Each row was made from one walk, in order. Every step used is in the known rows, and no mark comes twice. Write each row's walk.
Known rows
sokav -> vovem -> muru -> lozar -> gola: [-2.59 -1.32 -4.94 -0.53 -5.60  3.45 -1.97  0.48 -3.28  1.68 -4.64 -2.51
  5.01 -0.81  2.58 -0.44 -3.65  1.04  2.95 -2.21  1.44 -2.63]
vovem -> gola -> vidaf -> muru -> lozar: [-1.87 -1.05 -0.70  0.73 -3.11  2.21  1.31  0.19 -1.56 -4.64  0.02 -0.41
  5.52 -1.93  6.43  2.30 -0.52 -1.10 -6.01 -1.64 -0.01  1.43]
gola -> lozar -> muru: [-4.53  0.40 -1.28  0.46 -2.15  2.78  5.63 -1.30 -6.35 -2.08  5.43 -0.01
  3.99  1.05  0.09  5.01 -4.24  0.28  0.23  1.84 -2.54  2.99]
muru -> lozar -> gola: [-1.49  1.95 -3.81 -3.78 -5.10  3.64 -1.57  0.99 -2.50  0.16  0.44 -2.97
  5.35  0.06 -0.79 -2.20  4.79 -3.74 -2.07 -3.04  0.21 -0.37]
vovem -> muru -> zepi: [-2.97 -0.49  2.65 -1.21  0.99  7.04 -0.71  1.76 -2.74  0.69 -6.59 -2.31
 -0.97  0.45  2.37  0.27 -1.93  1.17  1.51 -4.35  3.22  1.52]
sokav -> vovem: [ 0.58  0.23 -3.06  1.27 -3.80 -2.27 -1.03 -1.18 -1.78  1.47 -2.01 -0.17
  4.03 -1.81  0.78  0.71 -4.14  0.78  2.82  0.85  1.33 -3.10]
sokav -> vovem -> gola -> zepi: [-0.01 -2.21 -6.45  2.56 -5.22 -1.42 -1.66  0.91 -2.60 -1.45 -2.93 -1.64
  6.06 -3.30  1.51  1.80 -4.50  0.48  0.23 -0.06  1.74 -1.56]
vovem -> sokav: [-0.42  0.17  1.18  3.22  1.61 -1.03  1.35  4.41 -2.91  1.78  0.51 -3.51
  1.35 -1.13 -2.91 -3.57 -0.39 -1.58 -1.48 -1.53  1.20 -0.16]
vidaf -> gola -> vovem -> muru -> lozar: [-2.07 -3.48 -1.60 -4.66 -3.59  4.05  0.72 -2.14 -1.88 -0.94  0.85  1.17
  0.56 -0.70  1.06 -1.33  2.79 -2.14 -0.01 -0.10  1.74 -3.58]
lozar -> muru -> zepi -> gola -> vovem: [-2.34  4.80  3.16 -0.32 -7.37  4.83  1.63 -1.81 -7.73 -0.71 -2.73 -3.25
  2.50 -0.74 -2.13  4.95 -0.10 -2.54  1.17 -3.52  2.77  0.70]
muru -> lozar: [-2.13  3.83 -1.98 -1.40 -1.78  1.85 -1.54 -0.49 -1.64 -2.58  0.47  0.32
  4.52 -0.25 -0.89 -1.88  3.77 -3.45 -1.67 -1.47  0.74  0.43]
gola -> vovem -> muru -> zepi: [-1.00 -0.37  1.36  0.12 -0.35  4.92 -0.65  0.38 -5.58 -1.99 -1.93  1.23
  0.18 -2.26 -0.05  0.78  1.34 -1.18  1.66 -0.05  2.51 -0.29]
sokav -> vovem -> gola -> lozar -> muru: [-2.86 -2.91 -4.36  2.84 -6.52  0.36  0.93 -0.95 -3.69 -0.25 -0.02 -0.96
  8.37 -1.43  1.95  3.94 -5.90  1.19  1.63  0.60 -1.01 -0.12]
zepi -> gola: [ 0.73 -0.29 -1.87  3.96 -1.98  3.27 -3.49  3.98 -2.77 -2.39 -1.70 -1.47
  0.71 -2.34  1.46  2.25  3.33  0.77 -0.55 -3.65  3.37  1.37]
muru -> zepi: [ 0.37  4.40  3.95 -1.66 -0.13  2.21 -0.97  0.46 -3.18  0.45 -3.80 -1.87
  1.82 -1.05 -1.22  0.71  1.32 -2.28  0.10 -3.12  4.59  0.95]
vidaf -> muru: [-3.51  1.11  3.22 -2.20 -1.67  1.97  1.12 -1.34 -4.32 -1.31  0.29  0.67
  0.16  2.27  4.05 -0.28 -1.28 -2.10 -3.51  0.94 -0.26 -2.42]
lozar -> muru -> zepi -> gola: [-2.67  4.73  3.34 -0.74 -6.92  4.91  1.76 -1.43 -6.36  0.10 -3.58 -4.18
  2.31  0.09 -1.37  4.80 -0.86 -1.77  0.97 -4.56  2.62  1.20]
vovem -> muru -> zepi -> gola -> lozar: [-3.43 -0.87  0.80  1.29  0.58  9.09 -1.45  4.13 -5.56 -1.55 -5.42 -2.62
  0.71 -0.76  3.34  2.24 -0.79  1.83  1.04 -5.34  4.63  3.20]
zepi -> gola -> vovem -> muru: [-0.12 -2.12 -2.32  4.73 -2.17  5.80 -3.65  4.13 -5.62 -3.97 -1.77 -0.02
  0.18 -3.54  1.87  2.29  3.89  0.77  0.53 -2.56  3.62  0.92]
vovem -> gola -> lozar -> muru: [-4.79 -4.63 -2.09  2.20 -3.88  3.72  2.97  0.10 -2.72 -2.47  2.75 -1.07
  6.22  0.49  1.86  4.45 -2.43  0.46 -1.68 -0.23 -3.57  4.39]
gola -> vovem: [ 1.03 -0.04 -0.38  1.05 -0.92 -0.01 -0.16 -0.79 -3.62 -2.33  2.52  2.96
  0.73 -2.43 -1.69  0.65  2.75 -1.87  0.61  2.86  0.33 -1.36]
lozar -> muru: [-3.29  1.82  1.53 -1.55 -5.81  1.77  4.07 -3.78 -2.71  0.86 -0.25 -2.15
  0.64  1.88 -1.34  3.32 -3.54 -0.59  1.15 -0.62 -2.23 -0.14]
zepi -> gola -> lozar: [-0.80 -0.76 -3.50  4.88 -0.63  4.24 -1.45  4.95 -5.69 -4.39  2.15 -0.55
  3.19 -2.43  2.15  3.97  2.05  1.20 -0.93 -2.04  2.80  3.45]

Which walk is each row?
[-3.18 -1.20 -3.07 -2.51 -2.25  7.60  0.06  2.04 -2.60 -0.70 -3.31 -3.13
  1.76 -0.13  4.06 -0.69 -0.32  0.40 -0.78 -4.34  0.93  0.68] => vovem -> muru -> lozar -> gola -> vidaf
[-4.18  3.13 -1.19 -4.67 -4.85  4.15  0.18  0.27 -7.46 -2.70  0.36 -2.01
  3.56  1.38  3.05 -1.64  1.48 -5.29 -5.85 -1.06  0.99 -2.56] => vidaf -> muru -> lozar -> gola -> zepi
[-2.47 -0.64  1.78  0.73 -0.19  8.71 -2.40  3.68 -4.17 -0.59 -7.28 -3.13
 -0.48 -0.64  3.18  1.37 -0.37  1.78  1.24 -6.16  4.88  2.09] => vovem -> muru -> zepi -> gola
[-0.31  0.89 -2.19  1.87 -3.65  3.33 -1.67  1.46 -4.89  0.02 -6.74 -2.36
  3.89 -3.36  4.32  2.60 -5.09  2.37  2.85 -3.58  5.59 -1.43] => sokav -> vovem -> muru -> zepi -> gola -> vidaf
[ 0.98 -1.84 -4.04  2.76 -4.96 -1.73 -0.20 -0.46 -0.89 -0.67 -2.19 -1.03
  6.80 -3.69  4.03  2.91 -4.84  1.54  0.29 -0.25  1.35 -1.33] => sokav -> vovem -> gola -> vidaf
[-2.98  4.83  4.26 -2.68 -5.94  3.36  3.42 -3.41 -5.19  1.27 -2.92 -3.31
  1.74  1.29 -2.21  3.65 -2.65 -2.14  1.13 -2.98  1.14  0.36] => lozar -> muru -> zepi
[ 0.31 -3.03 -1.00 -4.23 -3.46  0.61  1.38 -2.63 -1.04 -0.13  2.63  1.55
  0.07 -1.29 -0.22 -0.61  2.86 -2.31 -0.22  1.46  1.59 -4.19] => vidaf -> gola -> vovem
[-1.47 -0.33 -5.23 -0.43 -5.40  2.81 -0.79  0.30 -3.59  0.73 -4.29 -2.48
  5.35 -2.13  3.96  0.61 -4.61  1.38  1.98 -2.27  2.30 -2.54] => sokav -> vovem -> muru -> lozar -> gola -> vidaf
[-4.61 -3.07 -0.68  1.59 -3.81  4.56  2.73  0.23 -3.80 -2.43  1.40 -1.75
  6.82  0.15  1.41  4.68 -2.15 -0.20 -1.59 -1.20 -1.86  4.57] => vovem -> gola -> lozar -> muru -> zepi
[-1.19 -0.15 -1.83  1.89 -3.86  3.94 -2.74  1.43 -4.41  1.02 -7.09 -2.57
  3.72 -2.12  2.88  1.53 -4.26  1.94  3.65 -3.53  4.82 -1.63] => sokav -> vovem -> muru -> zepi -> gola
[ 1.40 -0.20 -1.46 -4.14 -4.90  2.40  2.83  1.41 -3.82  1.43  0.80 -4.49
  1.51 -1.00  5.05  1.67 -0.91 -0.83 -3.73 -1.98  0.88 -2.09] => lozar -> gola -> vidaf -> muru
[ 2.44  5.72  2.15  1.30 -1.08  3.64 -1.64  3.23 -5.46 -2.65 -4.30 -2.82
  2.87 -4.38  1.89  3.54  2.47 -1.29 -1.61 -5.68  8.11  2.03] => muru -> zepi -> gola -> vidaf
[-2.78 -0.35 -3.97  0.71 -4.14  2.44 -1.95 -0.42 -2.99  0.43 -4.56 -0.84
  4.76 -0.93  2.56 -0.35 -4.22  1.10  2.95 -1.34  1.71 -2.18] => sokav -> vovem -> muru -> lozar
[-1.98 -3.50 -2.28 -4.00 -1.42  1.66  3.52 -1.15 -1.48 -0.45  4.64  0.58
  2.18  0.38  1.63  0.90 -0.24 -0.44 -0.94  1.00  0.73 -0.95] => vidaf -> gola -> lozar
[-4.59  2.47  0.70 -4.67 -5.15  4.38 -0.10 -0.69 -6.01 -1.08  0.60 -1.44
  3.73  2.29  3.47 -1.88  2.12 -4.88 -4.99 -1.21 -0.23 -2.69] => vidaf -> muru -> lozar -> gola
[-1.54  5.77  3.12 -0.63 -6.52  4.44  2.89 -1.53 -6.62 -1.01 -3.21 -4.21
  2.53 -1.16  0.00  5.78 -1.74 -1.31 -0.01 -4.74  3.49  1.33] => lozar -> muru -> zepi -> gola -> vidaf
[ 0.09 -4.59 -2.88 -2.66 -4.81  5.25 -0.32  2.29 -3.98  2.51 -0.35 -3.41
  0.52 -0.85  0.50  0.06  1.82 -0.41  0.89 -1.39 -0.43 -1.68] => lozar -> gola -> vovem -> muru
[-0.88 -0.63 -3.06  4.17 -2.98  6.42 -4.15  4.07 -6.10 -4.80 -1.65  0.13
  1.78 -3.49  1.54  1.53  5.17 -0.37 -0.02 -3.05  3.78  1.01] => zepi -> gola -> vovem -> muru -> lozar
[-4.28 -2.34 -2.80 -2.63 -2.54  7.99 -1.28  2.26 -2.37  0.40 -3.72 -3.16
  1.53  1.19  2.54 -1.78  0.45  0.12  0.25 -4.31  0.20  0.69] => vovem -> muru -> lozar -> gola
[ 1.01  4.26  2.59  1.11 -1.59  4.37 -3.26  3.30 -5.14 -1.09 -4.99 -3.08
  2.34 -2.47 -0.22  1.98  3.67 -1.75 -0.32 -5.63  7.00  1.83] => muru -> zepi -> gola
[ 2.98 -0.60 -3.17 -3.13 -3.94  1.47  2.33  1.94 -1.67  2.01  0.54 -4.75
  1.55 -2.16  3.11  1.84 -0.19  0.22 -2.00 -2.54  1.04 -1.01] => lozar -> gola -> vidaf
[ 3.03  1.84 -2.50  4.34 -1.44  1.98 -0.99  3.90 -3.17 -4.51 -0.91 -1.32
  1.36 -4.88  4.30  4.32  1.83  1.51 -2.34 -3.62  4.99  1.57] => zepi -> gola -> vidaf
[-5.02  3.87  1.93 -2.99 -2.92  3.23  0.04 -1.51 -5.41 -3.15  0.59  0.90
  3.26  2.03  3.45 -1.71  1.35 -4.51 -4.88  0.05  0.17 -2.01] => vidaf -> muru -> lozar
[-1.06 -2.33 -0.11  1.18 -2.40  1.50  1.92  0.27 -0.82 -3.65  0.01 -0.52
  4.05 -1.85  6.69  3.04 -1.84  0.11 -5.33 -1.12 -0.37  1.34] => vovem -> gola -> vidaf -> muru
[-0.11  0.22 -1.71  1.51 -5.54 -0.47 -0.10 -0.81 -3.41 -0.87 -3.33 -1.28
  7.45 -3.32  5.12  3.04 -4.83  0.05 -0.84 -1.06  2.75 -1.85] => sokav -> vovem -> gola -> vidaf -> muru -> zepi
[-0.39  5.73  0.52 -1.69 -1.15  0.57  3.40 -1.26 -4.38 -5.18  1.67  0.79
  3.05 -2.18  6.52  2.02 -1.31 -2.18 -5.91 -0.09  2.40 -1.16] => gola -> vidaf -> muru -> lozar
[ 0.62  3.76  1.47 -1.02 -0.30 -0.25  4.18 -1.09 -3.66 -3.93  1.29  0.68
  0.80 -2.12  6.92  2.94 -3.07 -0.58 -5.08  0.64  2.14 -1.44] => gola -> vidaf -> muru
[-2.44  4.74  3.50  0.79 -6.75  4.63  2.07 -0.28 -8.63 -0.09 -2.54 -4.44
  2.91 -1.15 -2.96  3.77 -0.17 -3.11  0.60 -4.14  3.36  0.46] => lozar -> muru -> zepi -> gola -> vovem -> sokav
[ 1.19  2.41 -0.91  3.31 -2.22  3.00 -0.52  3.23 -5.34 -5.13 -0.58 -1.02
  1.38 -3.78  6.28  4.25  1.09  0.52 -4.17 -3.22  4.88  0.42] => zepi -> gola -> vidaf -> muru
[-4.09  2.66  0.58 -4.44 -5.48  4.44 -0.07 -0.87 -7.25 -2.04  1.42 -0.44
  4.05  1.43  2.75 -1.78  3.11 -5.47 -4.80 -0.14  0.00 -3.13] => vidaf -> muru -> lozar -> gola -> vovem
[-1.26 -4.72 -0.98 -4.22 -3.04  3.43  1.29 -1.96 -1.37  0.05  0.70  1.03
 -0.94 -0.77  1.33 -0.81  1.43 -0.85  0.58  0.46  1.58 -3.77] => vidaf -> gola -> vovem -> muru
[-0.85  2.98 -6.39 -3.89 -4.72  3.08 -1.33  2.28 -4.40 -1.92 -0.01 -3.65
  4.75 -1.30 -1.27 -1.79  3.82 -4.44 -3.11 -2.89  1.76 -0.21] => muru -> lozar -> gola -> zepi
